Each row was made from one small tree. The marks that hang from a mark follow it in brackets, in alphabetical order. Every link used is in the known rows. Write each row's tree.
(in the rows, 128 means zero)
Known rows
U{L{S W X}}: [111 159 113 134  50  97  90  85 194 117 170 135 119 121 153  99 134 149
 148 129 177 139 154  91 131  74 127 145 218 166 190  67 157 143 100  94
 136]
R{C D X}: [135 198 130  91  88 159 190 173 195 129 104 170  77 103 126  96 169 128
 117 159 118 135 140 109  89 138 180 109 178 154 127 122 116 160 129 105
 106]
R{C D}: [129 185 126 103  85 138 170 158 180 123 109 167 105 122 122 107 157 126
 130 149 127 143 135 106  96 139 158 112 190 151 131 124 130 163 125  99
 115]
E{G J}: [148 138 114 140  72 111 127 117 132 175 107 185 144 175 134 137 151 118
 136  99 147  88 137 127 112 138 119  99 206 133 160  85 136 172 118  97
 137]
X{L{S U Y}}: [105 124 117 131  51 135 120 116 199 121 142 141 129 133 151 115 127 158
 146 133 181 145 146  84 145 130 110 141 206 170 156  80 151 161  94  90
 108]
S{L{U X Y{J{E}}}}: [131 105  83 124  98  83 115 113 193 133 129 139 137 144 150 109 118 142
 158 129 185 124 140 111 155 128 137 118 207 148 164  70 139 155 113  99
 126]
X{L{S U W Y}}: [109 131 109 134  43 130 111 112 221 117 153 129 126 151 160 115 131 155
 148 131 196 155 146  76 143 121 106 154 198 180 160  66 152 149  94  92
 107]
S{L{U X Y}}: [130 116  83 119  90  91 117 117 194 121 134 126 127 134 162 104 127 146
 156 147 193 140 133 111 156 123 128 119 212 144 157  67 146 145 114  95
 129]
U{L{X}}: [119 143 123 121  57 103 109  95 166 117 135 152 125 107 143 101 122 158
 147 140 167 121 154 113 133 107 132 115 221 146 188  88 153 161 100 102
 135]
S{L{U X Y{J{D}}}}: [133 113  91 118  99  85 123 121 195 136 130 134 134 139 144 102 123 143
 162 139 183 131 138 110 147 127 141 119 202 152 156  78 144 157 115 100
 120]
C{R{D{J} X}}: [110 188 106  92 106 166 179 176 178 131 102 176 109 109 123  86 172 116
 126 149 120 123 153 108  92 138 181 101 179 158 142 102 126 175 125 119
 115]
G{E}: [139 132 128 141  70 114 110 113 148 154 100 177 152 136 136 107 142 129
 150 104 138 103 135 119 113 126 121 119 216 119 167  90 141 158 127 104
 131]
D{R}: [107 169 131 112  87 133 135 148 149 135 113 175 127 126 120  97 142 133
 143 137 130 123 145 112 107 144 136 109 208 137 155 117 151 157 125 109
 123]
G{E{J{X Y}}}: [147 131 131 129  89 114 127 113 140 180 110 186 137 153 127 109 155 126
 143 107 130  88 143 123  97 136 133  96 210 137 154  96 145 174 136 104
 127]
D{J}: [108 159 136 118 106 127 130 131 167 141 102 183 137 121 118 100 153 138
 154 120 146 105 155 117 116 150 142  98 210 128 170  89 142 178 130 125
 124]
E{J{D}}: [134 154 130 119  89 115 155 138 144 163 118 182 139 160 122 127 155 127
 141 129 144 106 143 119  99 140 125  98 205 152 144 106 149 172 137 101
 120]
G{E{J{D X}}}: [153 134 136 124  82 113 138 123 139 181 109 184 146 158 121 114 162 123
 144 109 121  91 142 127  93 130 138  96 205 137 155 102 143 170 137 100
 120]
S{L{X Y{J{D}}}}: [123 125  95 120 106  87 135 125 181 141 131 153 143 127 139  96 121 134
 157 138 164 125 144 112 149 129 143 113 198 140 147  91 142 166 128 105
 123]
L{S U X Y{J}}: [119 109  94 132  70  86 123  89 202 142 158 137 136 115 136 104 122 163
 172 134 193 120 168  88 161 104 147 127 196 155 181  74 139 129  92  96
 116]
U{L{S Y}}: [108 150 122 146  59 108 119  75 178 120 150 157 126 118 142 111 137 168
 154 128 160 136 157  95 137  99 122 126 215 155 184  69 150 177  95  92
 129]
Y{J L{S U W X}}: [118 142 107 130  65  90  95 113 219 143 151 135 124 125 129 103 127 160
 178 128 186 119 144  96 139 101 129 131 204 176 152  77 144 145 102 110
 113]
C{R}: [110 163 101 113  80 140 143 150 152 125 116 163 136 123 138 103 143 121
 141 146 134 128 139 109 108 132 133 109 207 156 145 104 139 157 110 109
 130]
X{L{S W}}: [ 99 153 124 131  50 136 102 130 200 121 150 146 131 141 153 107 134 133
 135 123 167 146 139  80 125 114 102 154 209 173 150  85 152 154 111  99
 115]
Y{J{E X}}: [131 130 141 118  92 112 131 116 157 163 103 191 156 137 105 116 125 140
 158 108 115  72 153 127 104 145 141  85 207 146 167 107 121 187 119 128
 117]
R{D{J} X{L{U Y}}}: [119 162 130  93  96 169 180 159 220 132  98 172  95 111 126  92 165 150
 128 143 154 126 161 101 114 158 181 109 169 154 152  88 128 190 125 118
  92]
J{E{G} X Y{L}}: [130 141 144 123 115 131 132 102 144 162 118 174 123 135 116 113 136 138
 148 111 117  77 156 145 102 146 142  75 215 163 130  98 147 208 148 110
 125]
Z{S{L{X Y{J{E}}}}}: [106 136  86 125 111  94 105 116 190 136 138 147 149 133 149 100 146 133
 146 121 148 114 141 114 132 119 133 137 220 149 156  79 136 166 135 106
 134]
Z{S{L{U W}}}: [116 154  93 125  96 107  77 123 211 122 138 118 131 157 166 106 164 135
 148 124 164 139 116 108 104 105 107 160 232 168 154  59 146 155 127 104
 136]
Z{S{L{U}}}: [113 149  98 123 101 110  83 126 196 125 130 127 133 146 161 106 161 136
 146 126 156 132 117 112 105 112 110 150 239 161 152  69 146 163 127 102
 137]
D{J{E X Y{L}}}: [106 156 148 109 136 134 141 121 164 153 112 188 121 120 104  97 154 143
 154 119 126  87 169 131 107 159 161  72 210 154 148  95 147 207 150 127
 118]
J{D}: [126 160 146 118  92 126 147 138 153 141 112 166 144 130 120 108 140 132
 154 136 135 120 143 121  96 133 129 113 208 147 142 112 153 171 140 105
 116]
R{C D X{L}}: [125 188 133  86  75 173 186 184 204 124 109 167  75 104 129  94 159 127
 106 160 125 143 140  98  96 148 177 119 173 167 120 130 122 169 121 102
  95]

Which tree is each row?
[135 132  86 131  85  97 107 112 215 118 133 121 125 166 167 115 141 146
 160 135 195 153 123 102 138 121 109 136 208 157 156  46 145 152 113  99
 128] : S{L{U W Y}}
[127 134  89 120  64  93 143  98 201 125 149 141 140 121 155  98 121 153
 162 156 196 129 169 105 164 125 137 118 183 131 169  75 140 123 117 112
 124] : L{W X Y}
[115 172 103  91  78 173 169 178 188 120 109 157 104 117 138  93 158 122
 120 157 135 138 141 100  96 137 163 118 183 176 135 104 131 168 110 107
 109] : C{R{D X{L{U}}}}
[102 150 137 127 134 127 129 118 157 148 106 196 135 133 111 102 146 127
 147  99 141  92 168 119 109 158 153  96 211 143 166  88 147 194 151 122
 129] : D{J{E Y}}
[134 134  85 118  84  90  86 126 209 117 142 111 121 154 171 102 134 130
 151 139 199 147 122 105 134 105 118 140 218 159 159  59 151 129 118 100
 133] : S{L{U W X}}
[124 147 142 116 113 128 133 118 154 161 101 190 142 137 109 111 158 129
 146  99 117  77 164 136 108 149 161  77 207 134 175  87 130 192 135 123
 124] : D{J{E{G} X}}
[143 151 143 107  79 112 129 128 209 156 122 143 124 140 106 109 139 169
 186 142 150 111 141 122  97 132 139 101 193 185 133  96 143 184 114 122
  94] : Y{J{D X} L{U W}}
[134 138 115 134  73 101 126  89 230 149 161 127 131 161 130 113 148 162
 183 125 175 135 158  85 118 101 137 138 183 185 168  57 139 149  98 103
 104] : L{S U W Y{J{D X}}}
[116 141  78 120  95  96  92 114 217 122 150 114 132 144 169  99 155 142
 151 137 178 139 132 106 129 106 122 153 220 161 157  59 146 145 125 102
 134] : Z{S{L{U W X Y}}}
[122 124 111 123  43 131 120 119 214 115 130 134 129 152 158 117 121 161
 151 141 199 148 144  91 141 147 108 139 194 168 160  72 149 156  94 103
 107] : X{L{U W Y}}
[127 145 130 109  86 128 132 124 173 161 143 159 112 163 135 116 153 137
 138 133 156 111 148 103  97 138 123 101 207 184 139  93 155 176 123 105
 115] : E{J{X{L{S U W}} Y}}
[120 179 150 103 100 144 163 161 154 147 112 174 121 122 109  91 151 127
 141 143 118 122 150 118  86 139 157 111 194 152 139 126 153 168 144 106
 106] : J{D{R{X}}}
[120 159 148 107  91 133 153 161 167 162 106 187 129 127  93  94 129 128
 147 125 115 109 152 107  92 153 163 115 182 163 142 140 138 182 121 117
  98] : Y{J{D{R{C X{L}}}}}
[142 130 123 141  87 109 120 113 139 174 107 190 141 158 132 112 151 120
 142  98 142  93 141 116 105 135 125 109 212 133 158  91 148 169 137 100
 133] : G{E{J{Y}}}
[104 179 107 101 115 153 166 162 167 128 108 175 122 121 120  90 163 113
 135 141 127 129 152 104  93 142 169 104 188 161 139 106 141 183 130 115
 122] : C{R{D{J{Y}}}}
[142 147 114 142  88 113 124 113 147 176 120 177 124 174 132 127 150 123
 142 102 158  95 141 124 110 141 120 101 202 154 136  83 151 185 132 100
 135] : E{G J{Y{L{W}}}}
[109 141 119 129  43 135  90 125 213 117 149 127 122 154 159 114 134 142
 142 124 187 152 134  78 122 112 100 161 212 185 158  72 155 145  99  94
 113] : X{L{S U W}}
[110 178 105  92  82 175 175 180 181 122 109 167 109 110 135  91 156 117
 116 156 126 134 144 100  98 138 164 115 182 170 131 111 129 172 116 109
 110] : C{R{D X{L}}}
[119 174 165  73  87 157 173 174 162 147 127 159 111 122 100  89 148 130
 134 162  94 132 152 118  79 152 169  97 187 181 119 157 156 180 129 104
  87] : J{D{R{C}} X{L}}
[148 143 154 114 102 129 152 119 136 168 112 175 152 154 107 122 148 117
 143 106  94  78 154 149  84 132 155  85 204 156 150 108 137 192 147 102
 115] : J{D E{G} X}
[115 148 135 136  69 106 130  79 179 139 148 163 131 120 120 107 136 168
 162 125 141 123 163  99 123 102 140 117 204 165 180  83 146 193  95  99
 118] : U{L{S Y{J{D X}}}}
[109 163  96 126 101 108  85 126 201 126 139 131 137 149 163 101 163 128
 144 123 151 134 120 109 106 107 109 155 230 159 148  69 144 161 137 108
 138] : Z{S{L{W}}}
[141 132  96 113  54  97  95 113 211 118 143 112 122 143 164 105 127 148
 161 148 213 133 144 105 132 109 126 137 208 156 179  64 150 105 106 106
 127] : L{U W X}
[133 125 140 117  73 139 127 118 149 153 113 173 145 148 129 124 131 127
 128 104 115  84 150 135 112 144 135  91 211 154 157  99 131 188 121 105
 117] : J{E{G} X{L}}
[105 190 148  80 116 145 161 168 163 150 114 183  99 114  90  81 171 129
 140 144  98 119 165 117  93 163 193  80 189 150 151 135 142 173 124 121
 106] : D{J{X} R{C}}
[127 185 134  84  95 149 168 164 210 129 114 158  90 130 114  99 173 132
 132 147 130 142 148 103  90 148 184 106 177 169 139 114 132 174 121 110
 100] : R{C D{J{X{L{U W}}}}}
[107 183 134  93  76 159 158 179 170 133 117 172  88 111 121  86 147 126
 117 153 119 138 146 102 103 154 163 116 188 160 135 139 141 153 115 103
 104] : D{R{C X{L}}}
[115 155 104 127  58 104  98 115 214 120 162 117 111 120 153 105 142 160
 165 148 197 142 138 101 142  92 115 134 218 172 144  67 156 129 112  94
 121] : Y{L{S U W X}}
[131 125  94 130  93 102 116 116 193 121 121 133 128 150 159 116 137 149
 158 138 182 144 124 110 140 131 113 121 216 148 153  61 144 163 113  96
 127] : S{L{U Y}}
[148 134 129 137  79 108 131 124 138 176 106 188 150 161 125 117 157 118
 142 101 134  96 139 121 100 130 130 110 207 133 158  97 146 166 137  96
 125] : G{E{J{D}}}
[143 146 125 131 102 113 144 124 134 185 122 179 128 163 117 119 148 117
 142 110 147  91 149 130 104 140 142  97 196 158 127 105 159 190 145  94
 127] : E{G J{D Y{L{X}}}}
[129 133 107 136  74  90 109 111 183 158 125 170 146 138 119 113 115 140
 163 103 161  86 153 124 143 128 140 109 194 152 153  88 133 167 122 116
 121] : Y{J{E{G}} L{W X}}
[121 165 129 100  79 167 186 156 204 127 105 174 103 105 135  96 151 147
 122 152 144 127 153 103 116 148 161 113 174 148 138 101 125 183 128 113
  98] : R{D X{L{Y}}}
[110 170 149 116 137 136 160 146 135 151 123 187 118 147  96  97 139 103
 132 115 108 115 165 116  77 154 171 112 196 179 126 138 166 186 168  93
 115] : J{D{R{C}} E Y}
[125 191 139  86 109 146 180 163 187 136 106 175  98 115 104  97 175 129
 134 148 111 130 150 113  88 149 187  90 182 153 137 124 127 180 130 112
 106] : R{C D{J{X}}}
[139 147 128 134  93 112 130 128 148 177 117 183 132 164 119 104 159 118
 144 105 137 105 145 116  95 134 139 114 198 150 141 100 159 173 148  96
 121] : G{E{J{D{R} Y{L{W}}}}}
[110 150 138 105  93 136 133 125 199 142 127 160 124 128 123  98 158 152
 154 131 150 118 163 106 119 143 151 100 198 158 167  80 142 179 114 122
 106] : D{J{X{L{S U W Y}}}}
